Each row was made from one path, in order. Every step used is in the known rows, and no mark comes twice. Write each row's path.
Known rows
M > W > L > E > G: [-53.2   4.7  51.8  -0.5 -11.2  51.4 -15.3 -19.0  23.0  48.8  -7.9  23.3
  15.3  -4.4 -18.6  -0.2  20.4]
W > L > E: [-29.1  10.9  57.5  -1.8 -21.7  17.3 -23.4 -16.2  60.9   9.2  -3.4 -12.0
  -4.6 -29.5 -19.0   4.2  13.4]
A > M > W > X > E: [ -9.5 -17.1  -1.3  25.7  18.4 -57.7  28.8  31.2 -10.1  20.6  -9.1 -11.5
  -8.4  17.4 -27.5 -10.3 -19.7]
E > M > W: [-43.6 -36.4  54.3  -9.2  26.6   4.1  10.4   3.1 -27.4  35.0 -35.0 -16.7
   6.4   1.0 -15.0 -12.0  65.1]
A > M > W > L: [ -7.7 -23.6   5.1  28.2   6.0 -23.9  29.0   4.1   2.4  46.8 -10.5 -16.4
  -2.4   3.9 -30.6   2.4  -1.6]
W > X > A: [-43.3 -37.7   7.1 -11.4  -0.9 -52.6  -7.6  22.5  30.0 -41.9  -5.5 -20.2
  -6.1  19.1 -17.4   6.4 -33.5]
M > W > L > E > G > A: [-43.3  -0.9  54.9   8.8 -18.3  57.0 -24.9 -20.7  28.0  36.7  -9.6  18.2
   5.4   7.8  -6.5  12.2  27.2]
A > M > W: [  6.3 -27.5  -7.1  25.5  18.4 -32.9  38.2  24.2 -15.3  29.3  -2.8 -13.0
  -3.6   3.1 -26.2  -7.7   0.9]
E > G > A > M: [ 17.9 -48.3  33.4   3.0 -20.8 -10.1  33.0  12.3  11.1  15.9  43.2 -58.8
   2.4  14.0   2.5 -10.4  17.6]
L > E > G > A > M: [ 27.8 -13.4  54.2  -5.7  -8.1  -0.8  16.0  36.7  36.7 -32.8  32.8 -21.2
  -7.6 -19.2   8.0 -20.9  26.3]
A > M: [ 24.9 -31.8  -6.4  20.2  12.3 -59.8  45.4  31.4  -1.4   8.3  10.6 -43.4
 -10.0  -8.6 -24.9 -13.7  -4.3]
G > A > M: [ 42.9 -39.7  10.2  38.3 -14.4 -31.4   6.3  16.7  16.7 -24.9   3.4 -55.5
 -38.2  24.7  14.2  21.2  14.9]
G > E > M > W > X: [-54.7  11.1  81.2  -9.3  -8.3 -10.8   1.4  19.9  17.6  28.2 -18.0 -28.2
 -64.2  10.6  -3.2 -17.2  57.6]
A > M > W > X: [  0.4 -31.7  -1.2  21.0  18.6 -51.5  30.9  28.8  -3.2  15.4   3.4  -9.4
 -18.2  13.9 -30.9  -0.9  -9.2]
W > L: [-43.1  -6.4  39.7   4.6 -28.2  11.4 -16.4 -32.4  43.5  38.9  -3.5 -30.6
   0.7  -9.1 -25.9  11.8   4.6]
M > W: [-38.7  -6.5  15.5   9.5   6.7  30.9  -4.4   0.2 -13.3  33.6 -12.0  20.3
   7.3  12.0 -16.0  -2.5  17.6]
G > E > M: [-37.9  12.5  77.1 -12.1 -12.8 -16.7  11.4  22.3  20.4  23.8 -10.4 -49.5
 -59.2  -4.6   0.8 -26.1  61.3]
M > W > G > A: [-38.9 -18.9  -4.4  43.4 -14.3  24.9 -31.4  -5.3  -0.3  19.9  14.0   7.6
  -9.6  49.0  -2.2  33.0  36.2]
X > E > M > W: [-65.1  15.8  40.7   4.8  14.4 -16.3   6.9  10.1 -37.5  39.4 -56.8 -22.9
  29.8  12.7  -4.9 -39.6  19.4]

Which path is each row?
[-53.8  -4.5  47.0  -6.5   8.4 -66.2  -7.2  18.6   8.7  -8.6 -17.6 -33.0
 -10.8  17.7 -16.5 -19.8  -8.0]
W > X > E > M
[  4.6 -40.7 -21.9  57.0 -23.7 -40.3 -15.5  11.8  22.3 -11.5  46.9 -50.1
 -31.5  44.6  -3.4  37.1  29.7]
W > G > A > M
[-54.3  -0.9  33.7  10.6  -6.9   3.5 -16.9   4.0  -1.7  20.8 -10.4  11.0
   2.1  41.0  -4.2  -2.5  -6.8]
M > W > X > E > G > A
[-10.0  -8.8  64.2   3.6 -27.6  10.5  -6.6 -11.3  62.2  15.3  12.6 -30.8
  -3.6 -18.8 -10.8   3.7  15.8]
W > L > E > G > A > M
[-13.8 -49.5 -28.1   5.9   6.8 -53.0  40.1  36.1  -2.3 -17.4 -27.7 -41.8
  25.7   4.0 -11.1  -8.8 -27.7]
X > A > M
[-55.2 -40.7  37.1   4.2  20.7  -4.1  -0.9   3.4 -24.2  35.7 -12.7 -17.7
   3.4  17.0 -20.9   0.7  72.7]
E > M > W > G
[ -8.6 -16.1 -12.5  38.4   2.8 -39.9  28.8  29.7  -1.6  36.1  16.5 -19.5
 -24.2  20.1 -24.9  -0.2  13.8]
A > M > W > G > E
[ 18.5 -11.2  54.9  -0.8  -3.4  11.8  12.8  33.8  30.3 -21.4  26.8  -6.4
  -3.5 -15.1   7.8 -18.6  29.6]
L > E > G > A > M > W
[-21.5  -8.2  58.2  -3.4  21.4   5.0  -7.2  29.6  11.5 -18.7  -7.2   5.9
  -5.9 -19.9  -8.1 -13.5  66.7]
L > E > M > W > G
[-62.2   8.3  33.2  23.2   3.2 -16.2  -9.6   6.9 -30.0  31.0 -45.6 -31.6
  17.4  32.7   4.9 -19.5  32.2]
X > E > M > W > G > A
[ -1.0 -15.0  13.9  25.1   9.1 -20.8  24.5  13.5  10.5  32.0 -10.4  -7.5
  -5.8  -6.4 -26.4  -0.6   3.8]
A > M > W > L > E
[-31.2 -33.0 -12.3  10.0   6.8 -24.8  23.2  26.4   8.0  -5.9 -42.4 -13.9
  28.3   2.6 -11.3  -1.5 -21.1]
X > A > M > W > L > E
[ -4.8 -32.2 -22.8  39.7  12.2 -40.3  29.1  24.7 -11.2  32.6  16.2 -16.3
  -4.2  18.9 -31.1   5.0   8.3]
A > M > W > G
[-58.3 -32.1  66.1  -9.0  14.7  13.9  -1.1 -17.0 -10.5  51.6 -41.4 -18.7
   6.2  -0.2 -21.6   0.8  64.1]
E > M > W > L
[-31.1  10.5  26.6  17.0 -16.7 -13.1  20.4  14.6 -15.8  37.7  -9.7 -38.0
  30.6  27.2   8.1 -37.1 -10.9]
X > E > G > A > M > W
[-40.0  -4.6  41.1  -1.9 -15.7 -47.9  -9.1  14.9  23.0  -9.2  11.1 -34.8
  -8.0  30.4  -5.9 -16.5 -25.5]
W > X > E > G > A
[ 26.5 -25.9  25.7  42.1 -15.7  -1.5 -11.0   7.3  27.7 -13.3 -10.1 -28.0
 -35.0  22.4  13.8  30.2  22.6]
G > A > M > W > L > E
[-26.8 -45.2 -29.2  12.0  11.3 -34.0  34.8  32.2 -11.4  -3.3 -37.1 -20.4
  30.5  15.3 -11.2  -5.2 -24.7]
X > A > M > W
[-32.8 -39.6  -5.4   2.1   2.2 -19.8  32.5  26.2   7.9   4.7 -29.1 -17.8
  38.7   2.2 -12.8  -8.3 -21.1]
X > A > M > W > L > E > G
[-50.0  15.3  75.8  -8.4  -8.7   3.1   6.9  18.5   9.0  37.8 -21.7 -29.7
 -53.2   4.6   0.2 -22.2  66.0]
G > E > M > W
[-60.5  18.4  84.0  -5.8 -17.4   9.2  -0.9   4.6  22.0  50.1 -26.0 -32.0
 -53.6   3.9  -3.0 -14.6  63.9]
G > E > M > W > L
[-15.0  -4.9  68.9 -14.7  25.4   8.5   0.1  29.4   8.7 -19.1 -20.4   7.4
  -5.8 -29.3  -5.5 -23.0  60.7]
L > E > M > W
